What can hang from each mark
F: G
G: A F J K P W
J: G N X
K: P
N: J
X: A F G
A: R
R: A
H: G P
S: Z
Z: G

Each row was made from one small tree. The marks that hang from a mark follow it in brackets, in alphabetical order. Every link used is in the known rows. Write each row's tree.
Known rows
R[A]: [ 12   9 -23  -9   9  21   5 -14 -11   8  -3  -8 -10 -11 -12 -23 -14  10
  13  -7  31  14  13 -21  27 -15   4  26  19 -22 -13  21  23  10   8  -8
 -24]
S[Z[G[A J K[P] W]]]: [-34   2 -10 -13 -32  11  -4 -18   3 -41   3 -20  -7  27   1  16   1  13
 -22 -15 -23 -19 -18   7  -9  33   6  22  10  23   0 -12   5 -17 -11 -11
  -8]
X[A[R]]: [ 12   5  -8  17  23  10 -20   3  -5  15  10  -4   3 -10 -16 -33  -5 -21
  26   3  28   6  10  -9   8 -26  25  -4  10 -26 -34  10  14  18   0  10
 -12]
S[Z[G[F K P W]]]: [-32   9 -11 -13 -25  14  -4   5  12 -27   6  -5  11   8   3  10   4  10
 -20  -8 -19 -31 -13   7   0  16  12  12  16  13  12 -19   3 -32   4  -3
  -7]
X[G[J]]: [ 23  19  -5  17  -4  -3 -10   2 -20  28   7   1 -15  13   3 -38 -15  -1
  15  16  14  28   5  -5   6 -10 -11  11  12 -26 -22  12  20  20  -1  -5
   2]
J[G[A] X]: [ 25  -6 -16 -25  18 -21   7   5   0  -7  -6   9   8  -8 -15 -15   2  22
 -11 -16  -2 -10 -18  -9   1  -8 -16   5 -21 -14  15  11  -4   3  -7  -8
  -9]
Z[G[F J K P]]: [-29   2   7 -12 -40  21 -19   8  -4 -10  22  36 -16   7   9  23  -7   4
  -4   7 -22  -9 -15  21   3  11  13   0  20  28  19 -13  19  -6 -15  -3
   4]
S[Z[G[A[R] F J[N]]]]: [ -1  22  -2  -3  -8  23  -4  -9   6 -24   0  15 -18   9   3  -7  13   2
 -16 -11 -17 -12  -6 -12  18   7  32  -3  12  10   1 -14  19   1  -5   4
   0]
G[A[R]]: [ -3  14  -8 -13  -4  21  -9   0  -2  -7   8  -5   4  -7  -3 -17   0   5
  -1   6  19  18  -2 -22  20  -9  28 -10   3  -3 -10  20  14  22   0   4
 -12]
N[J[G[K[P]]]]: [  6 -36 -23  -1  20  -4  -6 -11   1   2  -5   4  11  18 -31   2  16  11
  -9   8  14  -1   7  -7 -14   2 -22  -2 -10  -1  -8   2  12   5 -28  13
   9]
H[G[A F J[N]] P]: [-22  -9  27  -8  -9  28  10  -9  -3  21   5  39 -20  -9  12  21  17   6
   4 -13 -10  12  26  -4  19  24  24   5  10  11  34 -13  -8   3   5  21
   9]
J[N X[F[G]]]: [ 51  -8  -8   9  32 -27  11   7  -2  17 -21 -12  -8 -15  -4 -30   4   5
   8  -2  14 -10   5  -3   8 -44 -17  -5  -5 -26 -31   4   0  10  21   1
  -2]
N[J[X[A[R] F G[K]]]]: [ 24   4   9  43  54  -9  12  12  27  24  -2  -6   3 -17 -11  -2 -24 -37
  22  17  -4  17  -3  -7 -26 -26 -11 -29 -32 -23 -33  -3   3  15   7  19
   8]
Z[G[J[X]]]: [ 20   1  -7 -15   2 -11 -21   2 -10  -1  12  23 -25  -3 -23 -22  -2   0
  12  -6  -8  -2  -3   5   3   0 -17  26  17 -16 -14  12  17   8  -5 -11
 -13]
G[A F J P]: [-31  22   9 -10 -49  37   7  10   2  -7  36  37 -17   3  37  15 -19  13
   3  -2  -2   9 -16   9   0  11  31 -22  -5  33  23 -17  16  -3 -21  -3
  -8]
J[N X[F[G[W]]]]: [ 55  -7  -9   9  30 -33  16   4   5   9 -29 -24   6 -19   0 -27   7  -1
   8  -7  13 -12   8  -1  -1 -30 -26  -6  -4 -18 -27   2 -13  -2  23 -10
  -2]
S[Z[G[F J P]]]: [-18  22  -5  -1 -29  21 -11   6  -4 -11  25  28 -24  18   0  -6  -1   8
   0 -10 -10 -17  -9  11   5   5  21  13  18  -1   0 -20  28 -14 -12   0
 -13]
H[G[A[R] W] P]: [-22  -1  17 -13   1  23  -2 -15   0   2  -2   2  10 -17 -15  17  23  -6
   3 -10   9  27  24 -14  15  27  24   9   9  -8  18  15 -19   5  17  14
  -8]
X[A[R] G[F J]]: [ 24  27   6  45   9  14  -2   4  -1  29   9  10   1  -3  12 -28 -25 -37
  31  11   2  25  -1   1  -8 -11  27 -25   2 -18 -23 -13  17  24  -1   4
   7]
H[G[F K[P] W]]: [-31 -21  -2 -29 -10  13   2  -3  -2  14 -12 -18  32   5  -5  21   7   1
   0  -7  -7  -9  15  -1 -12  32   6   7  10  13  13  -6 -19  -8   8  -5
  -2]
H[G[A[R] F K W] P]: [-47  -6  18 -19 -13  32   6 -10  15  -5  -1   2  30 -22   4  39  18  -9
 -10  -5 -20  15  15  -8   7  39  36 -11   8  18  44  -4 -28   0  18  19
   6]
H[G[J K W] P]: [-32 -12  17 -10 -15   6 -13 -14 -13   6   7   7  -1  -2 -11  20  17  -7
   5  -1  -8  13  32   7   0  34  -3  23  27   2  28   9 -21  -3   1  10
   5]
Z[G[A K]]: [-28 -10  -7 -27 -18  18 -16   0   4 -15  -1  -1  -1  -6   2   9  -7  19
 -18   3 -17  -4 -17  -6  16   5   5  19  20  14   5  10   9   1   8   3
   1]
X[A[R] F G[J P]]: [ 12  34  37  66   5   7  -2  15  -3  32  13  10 -23   2  15   3 -33 -41
  41  19  10  25 -19  20 -11 -36  24 -28 -20 -18 -29 -21  18  16  -4   3
   2]
H[G[W] P]: [-13 -15   6 -10   6   6  -6  -7  -8  24  -1   3   8 -14 -23  -3  22  -1
  14 -11  14  15  38  -6  11  20  -3  32  25 -26   8  13 -18  -6  19  12
  -9]
N[J[G[F K P] X]]: [  7 -15 -11 -10  19  -9  10  11  19  -7  10  34  13  -3 -15  15   6   8
 -13   0  -9 -12  -6   2 -21   1 -19 -26 -31   9  26  -8   2  -9 -24  10
   7]
F[G]: [ 27  -1 -35   2  -9   5 -13  -6 -23   8   2 -12   1   0  -3 -44  -1  13
   8   6  30  17  13  -6  12 -24   2   7  29 -27 -33  18  18  22  10   4
  -9]
Z[G[F K P]]: [-31  -8  -1 -19 -26  20 -16  13   3  -3  12  22   1  -1   3  18  -2  10
  -9   5 -14 -15 -16  12  12   0  14   3  17  17  13 -10  16  -9   1   3
   0]

Write each row's tree
[-36  -9  17 -13 -20  18  -3  -9  -1  11   8  18  12 -11   0  23  11 -10
   8  -5 -22   9  28   9  -7  42   9   8  25  11  38  -9 -22  -6   6  13
   9]
H[G[F J K W] P]
[-26  -1  20 -18 -35   2  -4  -8   3 -43  -6  10 -17   9  23  41  10  13
 -26  -2 -19 -12 -14  10   6  22  -6   2   6  53  29  -2  -9 -23 -15 -17
   8]
Z[G[A J[N] K P W]]
[  5 -22 -35  -4 -22  -4  -5 -18 -16 -15  -8 -42  22  14  -1 -10   7   9
  -7   2  19   2   4   7  -8   3  -7   3  18   3 -25   6  -2   7   3  -8
  -2]
F[G[K[P] W]]
[ -5   3  -2  16 -23   4   1   5   0  -3  -7 -23  14  -7  19   8 -14   0
   5  13   8   4 -10  16  -9 -20   1 -15   7   6 -11  -8  -4  -6  12  -2
  -1]
X[F[G[K P W]]]
[ -4   1  -5  28   8   9   7  14   8  33   1  -9  18  -7  23 -17 -31 -15
  12  10 -10   2  -9   1  -6 -14   9  -8   3 -11 -13 -15   3   6  18  11
  15]
X[A G[F K]]
[  4   1  -3  27  11 -12   4   4   5  14 -13 -33  23  -5  15 -18 -22 -16
  10   8   1   4  -3  -1 -12  -4 -11   6   4 -12 -16   0 -13  -5  17  -2
  10]
X[A G[K W]]
[ -8   5  -1  -1 -45   1   8 -17 -11 -45  -2 -10  -9  15  42  23   5  18
 -26   4   3   5  -3  11   1   9   2 -21   2  49  19   1 -12  -7 -13 -12
  12]
F[G[A J[N] K P W]]
[ 26  28   6  44   8   6   6  -1   8  18  -3  -3  17  -8  17 -25 -21 -44
  29   3   0  25   2   2 -20   6  15 -26   0  -9 -16 -14   1  12   3  -8
   5]
X[A[R] G[F J W]]
[-15  11 -12  -7 -12  10 -17   5 -11 -11  17   6 -21  18 -16 -12   7  20
  -6  -7   7 -20  -7   1  17 -11  11  31  16 -21 -16  -2  26 -15  -2   3
 -19]
S[Z[G[P]]]
[ 25   5  -8  13 -24  -3  -9 -10 -32  -8   9  13 -32  21  13 -15  11  16
   1   6  30   9  12  11  15 -22   3  -5  13   2 -15   6  18  11 -15  -4
   0]
F[G[J[N] P]]
[-26  -8 -10 -20 -20  10  -1 -15   4 -30  -3 -39  26   9   0  21   9   1
 -19   3   9   2 -11  -6  -2  20  19 -16  -9  30   1   8  -8   8  -9 -11
  -5]
G[A[R] K[P] W]
[  9 -20 -22  -3  23  -4 -10  -5   4   1  -7  10  15   3 -24  -9  10   9
 -10  12   7   4  12 -15  -7  -3 -24  -3   0  -5   3  11   9   5 -20  17
  11]
N[J[G[K]]]
[ 37 -15  -2  28  62 -17  13  11  24  25  -9  19   6 -22 -26 -11 -13 -17
  26  -9   2  -5   0  -3 -32 -25 -29 -12 -30 -28 -20 -13   0  -5  -7  15
  -2]
N[J[G X[A F]]]
[-28  26  14   5 -48  15  21   6  11 -13  10   2  10   8  53  27 -26   2
 -13  11 -22  16 -24  11 -14  26   8 -26 -13  39  34 -16  -7 -11  -5 -13
  14]
X[G[A F J K P W]]
[ 21   0  22  14  23 -35  17  23   3  22 -13  -9 -13   0   9   8  -4   2
  -6  15  -2 -16 -17   7   8 -41 -21 -10 -33  -8  -5  -5  -4  -4  13  -1
  13]
J[N X[F G[K P]]]
[ 52  -1  -7   1  38 -38   9  11  -7  24 -16 -10 -12   2  -9 -39   9   8
  -3   3  16  -6   8 -15  19 -31 -30  11 -13 -33 -22  20   2  11  15  -6
   3]
J[N X[G]]
[ -1  14  -5  -7  -9   2   2 -15   4 -32 -11  -6 -17  11   5  -9  11  14
 -17 -18 -11 -17   0  -9   9  19  -1  24  17  10   0  -5   3 -21  -3 -10
  -6]
S[Z[G[A J[N] W]]]
[ 38  -8   4  -2  42 -28   7  18   6  27 -14  -6  -9 -20 -12 -25   4   2
  11  -1  13 -22   5  -8  12 -38 -19   3 -13 -23 -21   4   0   0  15   0
  -5]
J[N X[F]]
[  6 -19  28   7  31 -14  -1  -6 -15  26  10  33 -37  -7 -21   4  21  -9
  24 -20   1  -2  34   5   9   0  -5  23   3 -23   6   1 -15   1   2  19
  -1]
H[G[J[N X[A]]] P]
[-13 -28 -16 -19 -12  -4 -18 -10  -3 -11 -11 -23  13   9 -18   7  10   4
  -9  -3  -1 -16  -6   7  -2  16 -14  26  21   8 -13   4   3  -7   2 -13
  -4]
Z[G[K[P] W]]
[-53   2  17 -33 -28  17   3   4  -3 -16  -1  -9  11   2  15  44  -2  17
 -15  -3  -8   1   2  -4   0  28   8   4  -3  29  37  11 -26 -19   2  -5
  -6]
H[G[A K P W]]
[ 12 -14 -11  -9  23 -26   9   3  16 -23  -2  12  17  -1 -21  15  13   5
 -16  -2   0 -11   1  -1 -26   9 -39 -14 -30   9  21   7 -13 -18 -25  -2
   2]
N[J[G[K P W] X]]
[-14   8  38  -1   8  14   3  -4   0  14  15  29 -24 -18 -16  27   3 -17
  19  -7 -12  26   8   4   3   8  23  -3 -12 -13  18   0  -9  18   7  17
  -8]
H[G[A[R] J[X[F]]] P]
[-16  -1  12  -7 -22  -6 -16   1 -22 -12  17  15 -30  22  11  13  13  14
 -12  17  10 -14   5   9  16 -11   1  -4   4  29  14   6  10  -2 -28  -1
  10]
G[J[N] K P]
[ 41  13  -4  25  42 -22   1  11  -1  21   4  -9   0  -8 -16 -35 -14 -23
  22   1  13  10  -4  -7  -2 -29   0  -5 -18 -44 -33  12   5  21  13   0
  -7]
J[X[A[R] G]]
[ -4   0  19 -11   1 -12  12   8   9  -9  -2   1 -19  -8  22  18 -12   7
 -10   4 -23 -15 -15   3   0  -8  -8 -15 -20  28  15  -3  -9   1  -6  -1
   9]
G[A J[N X[F]] K]
[ 34 -20  -7  -5  26 -48  16  -2  -2   5 -24 -36   7  14  -7  -9  18   4
 -16   0   7 -19   0  -3   1  -6 -36   7 -24  -6 -13   9 -16  -3   8 -18
  10]
J[N X[G[K[P] W]]]
[ 31  21  -6  -3  16 -19  16   5  10  -6  -8 -22  15 -10  -1 -21  -7  -7
  -3   0   4  19 -11 -17  -2   1 -10  -9 -24 -16  -7  19 -10  11  16 -17
  -9]
J[X[G[A[R] W]]]
[-18  10 -15  -8 -17   7 -24  -6 -13 -19  13   0 -19  20 -13 -14   1  10
 -12   1 -17 -16  -3   2   8   5   3  30  29  -5  -7   1  20  -3  -7   4
  -3]
S[Z[G[J K]]]
[ 18 -31 -23 -11  27 -20  19  -6  25  -7 -11   3  35   1 -23   9  14  -2
 -10 -10  -9 -15  -1  -1 -37  23 -33 -19 -30  11  12 -10 -12 -11 -21  -2
   6]
N[J[G[F K[P] W] X]]
[-15  -2  11  16 -13   2  23   4  16  16 -21 -45  23   3  26  20 -26  -3
   0  11  -9  10 -28   6 -15   0  -5  -8 -21  10 -12 -15 -10  -3  19  -9
   9]
X[F G[A K[P] W]]
[ 23 -23   7   1  35 -52  12   4   6 -23 -22   0  13  -1  -4  17  21   4
 -18 -16  -3 -50 -10  11 -11 -12 -30  -6 -33  15  27  -7 -33 -32 -16 -14
   9]
J[G[K P W] N X[A]]
[-53  12  26 -27 -41  16  -1  -2  -9 -23   9   4  -4   9  22  48  -6  10
 -11  -2 -15   8   4   4 -10  37   7   2  -1  39  44   7 -22 -16 -14 -10
  -3]
H[G[A J K P W]]
[ 28  16  -2  39  27   0  -8   4  -7  28  -1 -13   3  -2  -8 -37 -15 -25
  25  11  23  23   2 -11   7 -29  15  -6   0 -39 -39   7  14  25  13   7
   1]
X[A[R] G]
